Each row was made from one path, in order. Every step used is in the known rows, and no mark comes twice. Write each row's path.
In the rows, zero is written as 128.
Known rows
D-W-Y-J-T: [120, 136, 167, 142, 208, 133, 101, 82, 116, 166, 173, 137, 137, 128, 122, 143, 150, 131, 186, 162, 142, 129, 151, 162, 157, 151, 86, 129, 163, 117, 149, 137, 116, 143, 141, 144, 130, 127, 140, 126, 141, 124, 100, 141, 130, 126, 141, 119, 107, 130, 127]
W-D-J-Y-H: [134, 154, 170, 140, 178, 129, 130, 94, 140, 154, 57, 153, 81, 124, 125, 148, 125, 139, 127, 134, 121, 135, 124, 169, 130, 145, 134, 141, 120, 150, 113, 134, 139, 142, 144, 122, 141, 112, 125, 128, 160, 142, 93, 166, 124, 128, 101, 120, 160, 132, 95]
J-D-H-V-W: [134, 143, 170, 149, 152, 137, 111, 80, 146, 116, 114, 120, 191, 124, 125, 109, 131, 91, 158, 138, 107, 138, 108, 214, 145, 141, 146, 122, 116, 141, 67, 131, 129, 140, 125, 146, 132, 128, 136, 112, 148, 143, 88, 170, 112, 117, 140, 124, 144, 105, 121]
T-J-Y-H-V-W-D: [128, 147, 191, 171, 160, 131, 123, 68, 139, 125, 132, 121, 167, 116, 134, 143, 123, 104, 135, 130, 119, 112, 120, 206, 161, 129, 128, 124, 109, 158, 86, 135, 138, 133, 144, 146, 142, 124, 134, 105, 164, 120, 106, 155, 112, 84, 110, 118, 165, 117, 106]
T-J-Y-H: [130, 160, 174, 142, 183, 130, 134, 93, 137, 156, 49, 138, 76, 116, 118, 148, 131, 133, 142, 126, 136, 147, 110, 168, 135, 145, 105, 140, 145, 144, 112, 142, 127, 141, 140, 122, 137, 114, 124, 136, 149, 147, 93, 171, 128, 140, 108, 118, 138, 127, 106]
W-Y-H: [135, 144, 160, 137, 175, 130, 101, 98, 115, 140, 93, 176, 159, 114, 104, 135, 124, 139, 95, 136, 118, 149, 105, 166, 127, 149, 119, 136, 135, 128, 82, 138, 119, 138, 136, 136, 127, 119, 125, 129, 149, 139, 89, 156, 134, 129, 110, 119, 169, 147, 121]
V-H-D-J-T: [139, 127, 158, 139, 150, 128, 109, 120, 146, 174, 141, 146, 111, 119, 138, 122, 146, 140, 223, 151, 133, 136, 148, 153, 151, 159, 105, 121, 127, 127, 189, 133, 130, 169, 153, 136, 131, 117, 143, 120, 176, 129, 94, 157, 136, 121, 128, 122, 107, 138, 120]
Y-J-D-W: [140, 129, 175, 147, 192, 130, 106, 81, 135, 140, 128, 130, 153, 139, 136, 136, 126, 101, 146, 157, 125, 145, 164, 174, 135, 144, 99, 141, 142, 107, 108, 111, 134, 133, 134, 136, 134, 141, 142, 104, 133, 137, 122, 141, 134, 122, 136, 126, 141, 126, 118]
D-H-V: [138, 143, 152, 120, 144, 135, 131, 106, 169, 113, 87, 135, 193, 117, 129, 102, 135, 133, 119, 144, 93, 148, 131, 193, 145, 136, 156, 126, 143, 109, 100, 144, 153, 144, 119, 141, 127, 117, 123, 119, 143, 137, 101, 168, 118, 135, 128, 122, 129, 128, 111]
T-J-Y-H-D-W: [153, 143, 166, 132, 171, 125, 103, 84, 127, 138, 65, 147, 158, 134, 138, 123, 125, 117, 128, 139, 128, 144, 150, 170, 139, 152, 112, 143, 146, 94, 103, 122, 125, 136, 139, 131, 130, 134, 144, 116, 157, 132, 96, 166, 152, 122, 138, 118, 129, 140, 108]
J-Y: [122, 149, 159, 135, 180, 126, 117, 99, 129, 149, 117, 129, 61, 124, 118, 149, 129, 133, 137, 124, 152, 164, 135, 141, 140, 153, 154, 146, 121, 144, 134, 132, 132, 121, 126, 128, 132, 118, 131, 137, 132, 135, 116, 143, 135, 135, 121, 118, 113, 105, 111]
Y-J-T: [113, 134, 172, 143, 179, 134, 118, 96, 134, 171, 168, 125, 115, 122, 132, 138, 155, 128, 214, 160, 138, 123, 151, 154, 154, 146, 72, 123, 167, 124, 167, 146, 131, 151, 140, 132, 128, 125, 138, 124, 149, 130, 112, 152, 120, 136, 138, 120, 100, 129, 119]
T-J-D: [137, 129, 190, 170, 181, 128, 115, 111, 136, 145, 118, 128, 95, 110, 138, 135, 130, 118, 181, 137, 156, 163, 128, 158, 142, 142, 63, 132, 137, 153, 166, 119, 149, 152, 139, 135, 133, 124, 133, 112, 143, 134, 128, 133, 112, 118, 118, 130, 127, 128, 123]
V-H-Y-J: [116, 134, 161, 160, 183, 135, 113, 124, 194, 145, 100, 118, 91, 125, 118, 121, 155, 111, 138, 141, 130, 144, 140, 205, 154, 154, 99, 144, 133, 138, 157, 135, 147, 137, 124, 130, 125, 130, 125, 125, 150, 139, 89, 147, 128, 123, 121, 110, 151, 143, 123]
D-J: [134, 128, 171, 142, 137, 131, 102, 115, 203, 137, 98, 103, 78, 118, 128, 104, 129, 129, 154, 148, 131, 155, 138, 141, 141, 155, 136, 124, 92, 117, 163, 115, 139, 158, 139, 114, 129, 129, 129, 120, 172, 147, 96, 146, 115, 112, 108, 122, 161, 131, 112]
J-Y-H-D-W: [152, 142, 158, 125, 165, 125, 101, 86, 119, 137, 79, 160, 173, 138, 137, 124, 123, 120, 118, 140, 117, 144, 156, 165, 132, 153, 128, 144, 144, 91, 90, 124, 127, 132, 135, 133, 130, 134, 145, 114, 154, 131, 102, 168, 155, 126, 139, 118, 129, 140, 108]
T-J-D-W: [151, 133, 178, 147, 184, 129, 109, 81, 138, 141, 112, 125, 142, 130, 137, 141, 119, 107, 150, 149, 134, 154, 152, 168, 142, 145, 100, 135, 127, 105, 114, 106, 128, 142, 141, 136, 133, 137, 142, 106, 136, 136, 122, 136, 135, 113, 131, 125, 131, 121, 121]
Y-H-D: [141, 133, 165, 140, 132, 123, 101, 124, 119, 132, 83, 175, 172, 118, 141, 96, 135, 131, 135, 132, 121, 145, 134, 153, 129, 151, 88, 136, 159, 121, 131, 142, 151, 145, 132, 131, 122, 125, 138, 116, 177, 127, 102, 179, 136, 131, 130, 122, 133, 165, 108]
D-H-V-W-Y-J-T: [120, 141, 168, 143, 208, 135, 102, 83, 127, 158, 152, 136, 151, 125, 122, 131, 155, 126, 192, 159, 133, 126, 132, 192, 159, 148, 97, 124, 159, 134, 136, 143, 121, 146, 136, 149, 131, 121, 136, 127, 142, 127, 80, 154, 120, 127, 146, 121, 113, 127, 125]
D-H-V-W: [132, 146, 165, 142, 145, 137, 112, 79, 163, 114, 113, 109, 192, 122, 120, 104, 132, 94, 152, 138, 104, 135, 106, 211, 148, 143, 156, 119, 112, 129, 65, 134, 123, 139, 125, 142, 129, 130, 135, 115, 152, 145, 80, 173, 111, 115, 138, 119, 147, 105, 122]
D-W: [145, 135, 156, 126, 153, 131, 109, 80, 151, 134, 129, 124, 163, 131, 125, 133, 119, 112, 123, 150, 114, 144, 156, 156, 139, 149, 143, 132, 115, 78, 85, 116, 118, 133, 136, 129, 127, 141, 141, 111, 139, 139, 115, 144, 144, 115, 133, 117, 138, 118, 123]
T-J-D-H-Y: [153, 141, 141, 134, 188, 133, 112, 126, 152, 133, 43, 167, 95, 127, 131, 138, 139, 148, 103, 142, 122, 163, 135, 207, 148, 158, 142, 147, 124, 145, 146, 121, 165, 151, 131, 126, 125, 117, 121, 132, 131, 126, 95, 136, 134, 109, 133, 116, 125, 138, 112]
V-H-D-J-Y: [136, 142, 159, 142, 177, 123, 106, 117, 165, 156, 79, 127, 41, 127, 127, 125, 134, 132, 160, 121, 154, 169, 136, 159, 141, 163, 149, 147, 100, 153, 168, 123, 139, 136, 133, 129, 135, 116, 132, 134, 160, 139, 86, 152, 138, 124, 114, 119, 133, 123, 108]
W-V-H: [142, 126, 155, 148, 130, 129, 154, 130, 202, 174, 157, 141, 162, 91, 101, 130, 129, 113, 178, 127, 117, 169, 105, 188, 145, 149, 131, 129, 79, 142, 86, 131, 115, 146, 147, 155, 118, 127, 130, 110, 150, 138, 102, 134, 152, 124, 94, 118, 158, 120, 159]
H-Y: [130, 143, 146, 141, 141, 133, 100, 126, 138, 118, 98, 154, 109, 126, 123, 133, 139, 143, 95, 140, 121, 156, 149, 169, 153, 158, 163, 139, 123, 123, 141, 130, 146, 139, 120, 124, 121, 123, 125, 131, 146, 120, 122, 138, 137, 123, 124, 108, 118, 138, 112]

Write each row's path
[152, 129, 157, 129, 146, 124, 92, 93, 136, 129, 114, 144, 190, 134, 139, 111, 123, 113, 125, 145, 121, 147, 163, 154, 138, 153, 125, 137, 132, 77, 105, 119, 130, 134, 134, 134, 124, 142, 147, 107, 154, 127, 110, 154, 153, 113, 144, 119, 128, 138, 117] | H-D-W
[144, 146, 158, 131, 182, 131, 99, 83, 112, 138, 88, 174, 175, 123, 105, 140, 119, 131, 88, 143, 112, 144, 116, 172, 127, 149, 128, 138, 130, 109, 61, 131, 110, 136, 138, 138, 129, 124, 130, 124, 145, 138, 88, 157, 143, 126, 115, 118, 169, 143, 121] | D-W-Y-H
[160, 128, 155, 129, 203, 129, 132, 113, 172, 154, 60, 145, 102, 113, 134, 130, 127, 130, 148, 140, 127, 161, 115, 192, 132, 149, 97, 137, 120, 144, 136, 117, 161, 156, 147, 130, 128, 123, 126, 120, 128, 148, 78, 142, 121, 107, 132, 130, 145, 130, 125] | T-J-D-H
[119, 131, 192, 179, 207, 131, 88, 94, 114, 128, 144, 139, 149, 127, 127, 122, 138, 103, 156, 145, 146, 158, 130, 192, 142, 141, 79, 139, 153, 167, 133, 124, 146, 130, 120, 153, 134, 126, 134, 111, 136, 128, 115, 139, 106, 128, 131, 131, 147, 132, 122] | H-V-W-Y-J-D
[142, 140, 158, 130, 159, 134, 129, 108, 148, 115, 89, 149, 192, 120, 137, 109, 134, 133, 129, 145, 99, 154, 133, 198, 140, 134, 141, 130, 150, 126, 106, 139, 162, 146, 119, 146, 129, 113, 125, 113, 137, 134, 113, 164, 112, 138, 130, 129, 123, 128, 109] | J-D-H-V
[111, 129, 177, 155, 206, 131, 83, 99, 161, 137, 134, 112, 119, 118, 112, 112, 144, 114, 121, 145, 152, 152, 127, 168, 147, 151, 87, 139, 144, 130, 146, 130, 133, 127, 123, 137, 123, 135, 126, 127, 140, 135, 88, 135, 117, 118, 126, 119, 164, 142, 129] | W-Y-J
[135, 130, 167, 135, 150, 128, 101, 113, 133, 164, 136, 144, 107, 122, 144, 119, 147, 147, 216, 155, 135, 134, 156, 141, 151, 156, 104, 120, 140, 119, 191, 132, 136, 168, 148, 130, 130, 119, 142, 122, 175, 124, 103, 157, 129, 124, 132, 123, 97, 138, 111] | H-D-J-T
[123, 129, 175, 153, 211, 129, 74, 91, 154, 134, 122, 121, 148, 130, 120, 105, 141, 109, 116, 148, 149, 151, 143, 175, 148, 153, 86, 144, 152, 112, 134, 123, 131, 123, 124, 141, 124, 140, 134, 122, 144, 130, 83, 141, 130, 114, 137, 119, 161, 149, 127] | H-D-W-Y-J
[140, 144, 171, 144, 163, 122, 104, 117, 119, 142, 53, 164, 125, 119, 140, 109, 138, 134, 142, 122, 143, 151, 129, 159, 137, 152, 85, 143, 162, 136, 146, 141, 148, 142, 132, 131, 128, 120, 136, 125, 171, 128, 95, 175, 136, 131, 128, 121, 121, 154, 104] | T-J-Y-H-D
[107, 137, 187, 167, 203, 135, 76, 83, 158, 123, 136, 98, 151, 123, 110, 104, 145, 96, 135, 144, 145, 144, 117, 193, 153, 147, 98, 134, 145, 137, 117, 133, 124, 124, 118, 145, 127, 135, 130, 123, 145, 137, 78, 147, 110, 116, 131, 118, 165, 132, 129] | H-V-W-Y-J
[126, 150, 177, 152, 178, 129, 111, 84, 154, 140, 103, 110, 64, 130, 130, 136, 128, 125, 142, 131, 143, 145, 139, 175, 152, 147, 170, 138, 96, 159, 135, 124, 140, 130, 132, 132, 143, 116, 131, 126, 156, 130, 98, 146, 116, 108, 111, 119, 145, 104, 98] | H-V-W-D-J-Y
[125, 133, 160, 146, 199, 134, 114, 112, 186, 135, 75, 129, 101, 129, 132, 122, 151, 126, 111, 150, 122, 133, 146, 210, 154, 150, 107, 146, 139, 136, 154, 131, 169, 137, 130, 123, 127, 131, 122, 125, 143, 130, 84, 145, 119, 106, 131, 113, 159, 148, 109] | W-D-H-Y-J
[152, 126, 156, 150, 144, 129, 151, 116, 189, 177, 154, 152, 178, 103, 107, 140, 122, 106, 177, 132, 112, 170, 118, 200, 142, 148, 130, 134, 83, 137, 68, 120, 111, 144, 150, 160, 122, 131, 136, 102, 142, 136, 107, 131, 160, 123, 102, 122, 158, 116, 157] | J-D-W-V-H
[125, 153, 170, 143, 146, 136, 107, 98, 119, 106, 97, 158, 214, 116, 116, 113, 132, 136, 102, 140, 101, 145, 121, 184, 145, 134, 143, 127, 162, 117, 78, 152, 132, 138, 116, 149, 130, 110, 123, 122, 153, 128, 114, 172, 117, 148, 112, 120, 137, 141, 109] | W-Y-H-V
[121, 124, 189, 170, 192, 129, 108, 110, 133, 146, 136, 137, 111, 124, 139, 128, 139, 108, 171, 148, 144, 154, 145, 167, 133, 141, 59, 140, 153, 155, 160, 124, 160, 138, 130, 135, 133, 129, 133, 109, 139, 136, 130, 138, 108, 131, 127, 132, 140, 135, 117] | Y-J-D
[114, 136, 174, 151, 203, 134, 94, 83, 117, 166, 176, 131, 131, 124, 119, 138, 153, 122, 200, 155, 146, 127, 134, 170, 158, 152, 83, 124, 153, 134, 148, 141, 114, 143, 140, 145, 130, 126, 139, 127, 145, 127, 90, 146, 124, 124, 141, 119, 114, 125, 130] | V-W-Y-J-T
[125, 137, 158, 140, 197, 134, 121, 100, 134, 166, 136, 149, 112, 127, 137, 149, 158, 142, 181, 162, 124, 114, 157, 189, 160, 148, 94, 131, 159, 135, 165, 142, 149, 153, 144, 135, 132, 120, 132, 125, 144, 118, 98, 145, 125, 117, 140, 116, 104, 138, 113] | W-D-H-Y-J-T
[121, 162, 172, 137, 144, 135, 129, 96, 123, 116, 79, 146, 176, 122, 124, 123, 135, 136, 126, 135, 103, 142, 131, 181, 144, 132, 148, 131, 168, 127, 90, 157, 138, 135, 115, 141, 136, 106, 124, 125, 151, 134, 123, 182, 115, 160, 112, 120, 117, 127, 95] | J-Y-H-V
[125, 154, 177, 147, 197, 127, 122, 96, 151, 152, 86, 98, 33, 115, 121, 147, 135, 130, 161, 118, 172, 166, 124, 148, 153, 152, 121, 142, 122, 146, 157, 129, 129, 130, 131, 126, 133, 119, 127, 140, 137, 139, 105, 141, 126, 125, 115, 117, 113, 107, 117] | T-J-Y
[119, 159, 179, 155, 142, 137, 113, 71, 128, 119, 106, 118, 178, 126, 117, 118, 132, 95, 154, 132, 110, 130, 104, 205, 146, 139, 150, 124, 128, 140, 56, 143, 112, 132, 123, 141, 136, 123, 136, 120, 158, 143, 93, 183, 115, 133, 128, 118, 142, 107, 112] | J-Y-H-V-W
[142, 135, 165, 147, 155, 124, 78, 109, 105, 127, 88, 178, 190, 119, 128, 100, 132, 126, 122, 128, 129, 148, 116, 170, 133, 155, 99, 138, 146, 131, 109, 137, 133, 138, 131, 143, 123, 127, 140, 119, 173, 125, 83, 171, 138, 120, 133, 121, 148, 161, 118] | V-W-Y-H-D
[126, 142, 169, 155, 174, 133, 68, 79, 117, 109, 153, 133, 190, 117, 99, 116, 127, 111, 108, 134, 137, 159, 102, 183, 152, 151, 157, 127, 110, 135, 78, 127, 103, 123, 119, 157, 125, 127, 133, 125, 144, 126, 85, 141, 126, 109, 127, 118, 155, 118, 136] | H-V-W-Y
[136, 154, 181, 149, 165, 135, 106, 86, 116, 110, 81, 152, 213, 121, 123, 120, 130, 129, 115, 144, 109, 148, 127, 197, 147, 132, 121, 130, 168, 120, 84, 142, 131, 142, 120, 153, 135, 112, 126, 116, 149, 128, 114, 167, 119, 142, 114, 123, 135, 139, 109] | T-J-D-W-Y-H-V
[137, 134, 165, 133, 151, 129, 107, 112, 130, 168, 116, 156, 115, 123, 144, 121, 146, 148, 212, 157, 127, 130, 149, 149, 147, 155, 99, 120, 146, 122, 177, 137, 134, 170, 150, 130, 132, 116, 140, 122, 177, 127, 97, 165, 129, 129, 129, 123, 103, 144, 106] | Y-H-D-J-T
[147, 119, 148, 149, 130, 121, 106, 140, 158, 144, 127, 159, 163, 110, 131, 101, 136, 117, 160, 119, 129, 158, 130, 166, 138, 159, 99, 134, 116, 129, 148, 134, 144, 144, 135, 145, 119, 129, 142, 111, 172, 133, 91, 161, 152, 115, 125, 119, 138, 154, 133] | V-H-D
[135, 134, 186, 160, 142, 133, 111, 89, 189, 126, 103, 111, 131, 121, 138, 112, 124, 114, 147, 147, 110, 120, 131, 189, 150, 140, 142, 120, 83, 140, 121, 119, 143, 156, 147, 128, 141, 126, 130, 105, 186, 136, 89, 157, 104, 87, 102, 121, 188, 132, 100] | Y-H-V-W-D-J
[119, 146, 179, 157, 124, 137, 104, 80, 145, 109, 142, 100, 194, 120, 120, 105, 133, 87, 162, 137, 112, 136, 113, 193, 153, 141, 148, 116, 118, 127, 72, 136, 114, 135, 121, 143, 130, 132, 139, 112, 160, 140, 103, 169, 109, 121, 131, 118, 138, 105, 121] | H-V-W
[146, 141, 138, 144, 137, 133, 126, 127, 174, 146, 105, 161, 146, 118, 109, 141, 136, 132, 117, 135, 108, 165, 137, 208, 158, 160, 174, 142, 92, 131, 96, 124, 127, 141, 132, 144, 119, 124, 127, 122, 145, 119, 108, 131, 161, 120, 110, 107, 136, 128, 136] | D-W-V-H-Y
